What can hang from each mark
H: A K S W
K: H
B: A K S W
W: B H
G: L
L: A G
A: B H L
S: H

Every row comes from one small tree of marks. The marks that hang from a mark follow it in brackets, in alphabetical order. Every link used is in the known rows. Which tree was each row made from?
Known rows
B{K S}: [  2 -13 -19  25  -7  -3 -15  13  -7  10   1  -2  -4 -18  20 -25 -13   4
  13 -17 -32  -4  -7 -11 -19 -17 -19]
S{H{A{L} K W}}: [-10 -19   2  18  -9  -7  -2   3  -2  21   7 -19  -6 -21  15 -21  -7  -2
  25 -24 -38 -14  -2  14 -33  -9 -21]
W{B{S} H}: [ -5  -7 -15  26  -8  -9   8  16  14  22   8  -9  12 -25  30 -17   3  -9
  19 -18 -17   5   3  -5 -27  -2 -20]
W{B{K S{H{A{L{G}}}}}}: [  2 -18 -24  39  -7   8  -6  27   2  12  -6  -5   5 -37  22 -16  -4  14
  28  -5 -35   3   7  -8 -30  -5  -9]
A{L}: [-12 -27 -18   4 -20   4   3  12  -6   7  -1   3  17 -12  25 -26  -7   2
  23 -12 -22  -6 -11  -3 -18 -17  -9]
H{W}: [-13 -16  -7   4 -17 -10   3  -1   0  20  15  -7   3  -4  22 -25 -10  -7
  20 -25 -28 -10 -15   4 -22 -15 -15]
K{H}: [  1 -29 -13  -1 -11   6  -3   6  -1  15   5   3   1 -12  26 -19   1  -9
  20 -13 -14  -4  -7  -6 -17 -11 -16]
B{S{H{A{L} K}} W}: [  4 -11 -13  24  -3   3  -7   8  -1   7  -2 -13  -3 -28  11  -9  -2 -10
  17 -27 -40   2  -7   8 -29  -7 -29]
G{L{A{B{W} H{K S}}}}: [-18 -23 -21  24 -23   7  20  -2  -3  18 -15 -10  -4  -4   4  -9  10 -30
  -6 -22 -15 -10  -6   8 -19 -23 -16]
G{L{A{B{W}}}}: [-13 -27 -31  16 -26   7   9  11   6   9  -4  -1  -2  -8  12 -16   3 -20
  16 -14 -22  -9 -17   0  -7 -29 -17]
L{A{H{K S W{B}}} G}: [-11  -8 -27  26 -10   7  19 -17 -16  20  -3 -16   5  -9  15  -3  -1 -17
 -10 -27 -17  -8   6   9 -42  -5  -2]
A{B{S} H L{G}}: [ -7 -33 -20  21 -18  15   8  10  -6  12 -30  -6  27 -17  23 -22  -4  -2
  23   4 -15  14   7   4 -21   4  -1]
S{H}: [  8 -29  -8   5 -21  -3  -5   1   6  19  13   1  -2 -28  31 -21  -8  -5
  23 -17 -19  -8  -7 -11 -17 -14 -16]
W{B}: [-11 -14 -17   8 -18  -4  10  17   8  15  12   3  13 -17  31 -22  -6   0
  18 -21 -21  -3 -11  -8 -14 -11  -9]
K{H{A{L} S W{B}}}: [-22 -15 -10  13 -10  -2  22  18  -1  31  -1 -14   7  -1  18 -10  14  -9
  24 -24 -23   1  -4  12 -38  -4 -11]
S{H{A{B{K} L} W}}: [-14 -36  -5  27 -15  -4   0  21   5  28  -2 -18  -1 -21  17 -24  -4   5
  36 -14 -37 -10  -1  10 -18 -12 -23]
A{B{K W} H{S} L}: [-24 -40 -20  26 -21  14  19  17  -7  19 -26  -7  20  -3  12 -13  11  -9
   1 -20 -17  -2  -1   9 -13 -14 -18]
L{G}: [  5 -21 -21   5 -17  10  -5  -1 -10   3   5   5   8 -12  28 -20 -12   1
  13 -11 -26  -8  -7  -5 -22 -12   1]
S{H{A}}: [  7 -26  -7  11 -11  -7  -7   5   7  21  15  -7  -3 -29  24 -18  -5  -3
  32 -21 -31 -10  -3  -4 -20 -11 -19]
A{H L}: [-14 -37 -14   8 -17   6   8   2  -2  14  -8   0  26 -16  20 -25   2  -2
  23  -9 -11  -4   2  -3 -21  -9 -11]
B{A{L} K{H{W}} S}: [  2 -17 -27  28   3   5 -12  21 -18   8 -18 -13  -6 -15   6 -15   1   1
  22 -14 -35   3   5  -4 -33 -18 -34]
S{H{A{B{K}} W}}: [ -7 -31  -2  26 -12 -10  -4  15   9  32   7 -19  -9 -20  19 -23  -6   0
  32 -21 -39 -13  -3   8 -15 -12 -25]
B{A K S}: [ 11  -6 -30  29   0  -3 -18  17 -17   3  -6  -8  -8 -21  12 -16 -12   4
  12 -24 -42  -3   0 -14 -22 -23 -31]
B{A{H{W} L{G}} K S}: [  2 -18 -30  38   0  10  -9   6 -22   5 -25 -14   7 -19   2 -14  -3   5
  16  -9 -36   1  16  -3 -40 -12 -22]

Which tree is each row?
[-10 -15  -4   7  -6  -7   9   2  -7  32   7 -16  -7   3  16 -10   8 -16
  18 -31 -27  -7  -6  12 -36  -8 -16] -> K{H{A S W}}
[  1  -3 -20  22  -4   0   7   0 -18   6  -1 -17  -6  -7   8   6   8 -24
 -17 -47 -33 -13   2   9 -32 -20 -39] -> B{A W{H{K S}}}
[-26  -8  -3  22 -13   0  17   9 -23  21 -15 -26   2   9  13 -14  -7  -4
   2 -29 -42  -8  -5  33 -37  -4  -1] -> H{A{B L{G}} K S W}
[-18 -35 -14  34  -6   1   1  27   1  20  -7 -17  11 -16  18 -22   5   3
  26 -13 -31 -13   9  10 -15 -11 -25] -> W{H{A{B{K} L}}}
[ -7 -23 -30  35  -5  16  -5  27  -9   2 -19 -10  11 -12  10 -13  -4   6
  21 -11 -47   3  -3  11 -17  -8 -14] -> H{A{B{K S W} L{G}}}
[-23   0  -2  15 -12 -10  12   6   2  18  13 -12   1  -6  22 -23 -11  -6
   5 -32 -31 -10 -13  10 -25  -9 -14] -> H{K W{B}}
[ -9 -12 -17  26  -4  12   9   1 -15   6  -4 -15   6  -6  11   1  10 -15
  -7 -31 -34 -12   5  20 -40  -8 -17] -> B{W{H{A{L{G}} K S}}}
[ -3 -25 -32  23  -8   7 -10  23 -20  -2 -11  -3   4 -16  11 -19  -6  11
  15 -18 -37 -13   2 -10 -18 -29 -26] -> B{A{L} K}
[  0 -23 -29  23  -6  16  -1  12 -32   7 -21  -9  -6  -4   8  -6   5   2
   5 -15 -31  -7   9   0 -41 -21 -17] -> B{A{L{G}} K{H{S W}}}
[-21 -31 -20  29 -15  14  12   8  -1  14 -12  -4  24 -15  15 -22   3   8
  19  -2 -20  -4   9   2 -33  -4  -2] -> A{H{W{B{K}}} L{G}}
[  6 -24 -47  42  -4  19  -6   8  -9   5 -12 -13   2 -19  16  -3  -2 -12
   3 -13 -28  -1   4   2 -18 -13 -23] -> L{A{B{K S W{H}}} G}
[ 11 -17 -43  44   3  19 -13  16 -19  -9 -20 -10   5 -23   4   0   6  -2
   6 -15 -40   0  13  -3 -35 -18 -35] -> B{A{L{G}} K S W{H}}
[-15 -23  -9  16  -5   0   6  21   1  26 -11 -19   5  -6  16 -20   3  -8
  39 -12 -29   8  -5  16 -24   0 -20] -> K{H{A{B{S} L} W}}
[  4 -23 -32  20  -5  17  -1 -19 -18   5  -4  -7   6 -20  16 -10  -9 -10
  -2 -16 -18 -12   8  -1 -28  -9  -6] -> L{A{H{K}} G}
[-16 -26 -10  13 -13   8  16  13 -13  27 -15 -17   5   5  18 -10   8  -9
  21 -14 -26   2  -2  21 -34  -2  -4] -> K{H{A{B L{G}} S W}}
[-16 -20  -7   8  -8  -2  12   8 -10  29  -2 -15   2   2  15 -12  11 -11
  23 -24 -26  -4  -5  14 -39  -8 -14] -> K{H{A{L} S W}}
[ -8 -21  -6   7  -2  -3  -1   5   2  25  11 -12  -3  -5  15 -17   3 -10
  31 -22 -31  -8  -6   9 -27  -7 -21] -> K{H{A W}}
[-13 -23 -24  15 -20   8   8  24   0   7 -16  -5  18  -9  21 -18  -4  -8
  20 -15 -27  12 -17   8  -9 -10 -19] -> A{B{S W} L}
[-18 -29  -9  19 -22  15  21   3 -21  15 -31 -10  18  -3  20 -16  -1  -7
  -6 -12 -14   0   7  16 -27   0   4] -> A{B H{K S} L{G}}
[  5 -10  -4  19  -6 -16  -8   2   7  28  12 -17  -8 -25  20 -19  -8  -8
  35 -23 -36   1  -6   2 -33  -5 -23] -> B{S{H{A W}}}
[  4 -30 -46  38  -6  23  -3   1  -9   6 -19 -10   9 -20  11  -5  -3 -11
   5 -11 -24   3   5   0 -16  -9 -18] -> L{A{B{K S W} H} G}
[-14 -20 -29  30 -11   4  15  23 -11  14 -16  -6  15 -17  12 -10   9   4
   6 -23 -23  -4  11  -9 -26 -16 -20] -> W{B{A{H{S} L} K}}
[ -9 -11  -8  27  -4   4   7   2 -20  14  -6 -19   4  -9  16  -8   5  -7
  -2 -24 -30 -15  12  18 -45  -5  -9] -> W{H{A{L{G}} K S}}
[-12 -30 -20  15 -14  10   4  21  -8   8 -12  -8  18 -10  21 -20  -7   7
  30  -7 -36  -3  -3  12 -16  -6  -1] -> H{A{B L{G}}}
[  0 -37 -36  18 -15  16   7  -5  -8  14 -11  -7  16 -17  22 -12  -6 -10
  13  -9 -13  -3   5   0 -14  -7  -4] -> L{A{B H} G}
[-11 -35 -22  10 -26  16   7  19 -10   5 -17   0  21  -9  29 -25 -11   5
  21  -1 -22   1  -6   5 -12  -9   4] -> A{B L{G}}
[-19 -18 -29  30 -10  -4  17  -2  -4  32   3 -14   5 -11  14 -10   4 -13
   4 -31 -15 -10   2  -1 -29 -16 -17] -> L{A{H{S W{B{K}}}}}
[-16 -17 -21  28 -21   4  17   5  -2  17  -8 -13 -11  -5   9  -8  11 -30
  -8 -24 -18 -14  -6  11 -21 -25 -22] -> G{L{A{B{W{H{K S}}}}}}
[ -4 -20  -3  20  -9   3  -4  -1  -8  14   2 -17  -5 -21  15 -17  -9   1
  22 -16 -39 -13   2  15 -38  -6 -11] -> S{H{A{L{G}} K W}}
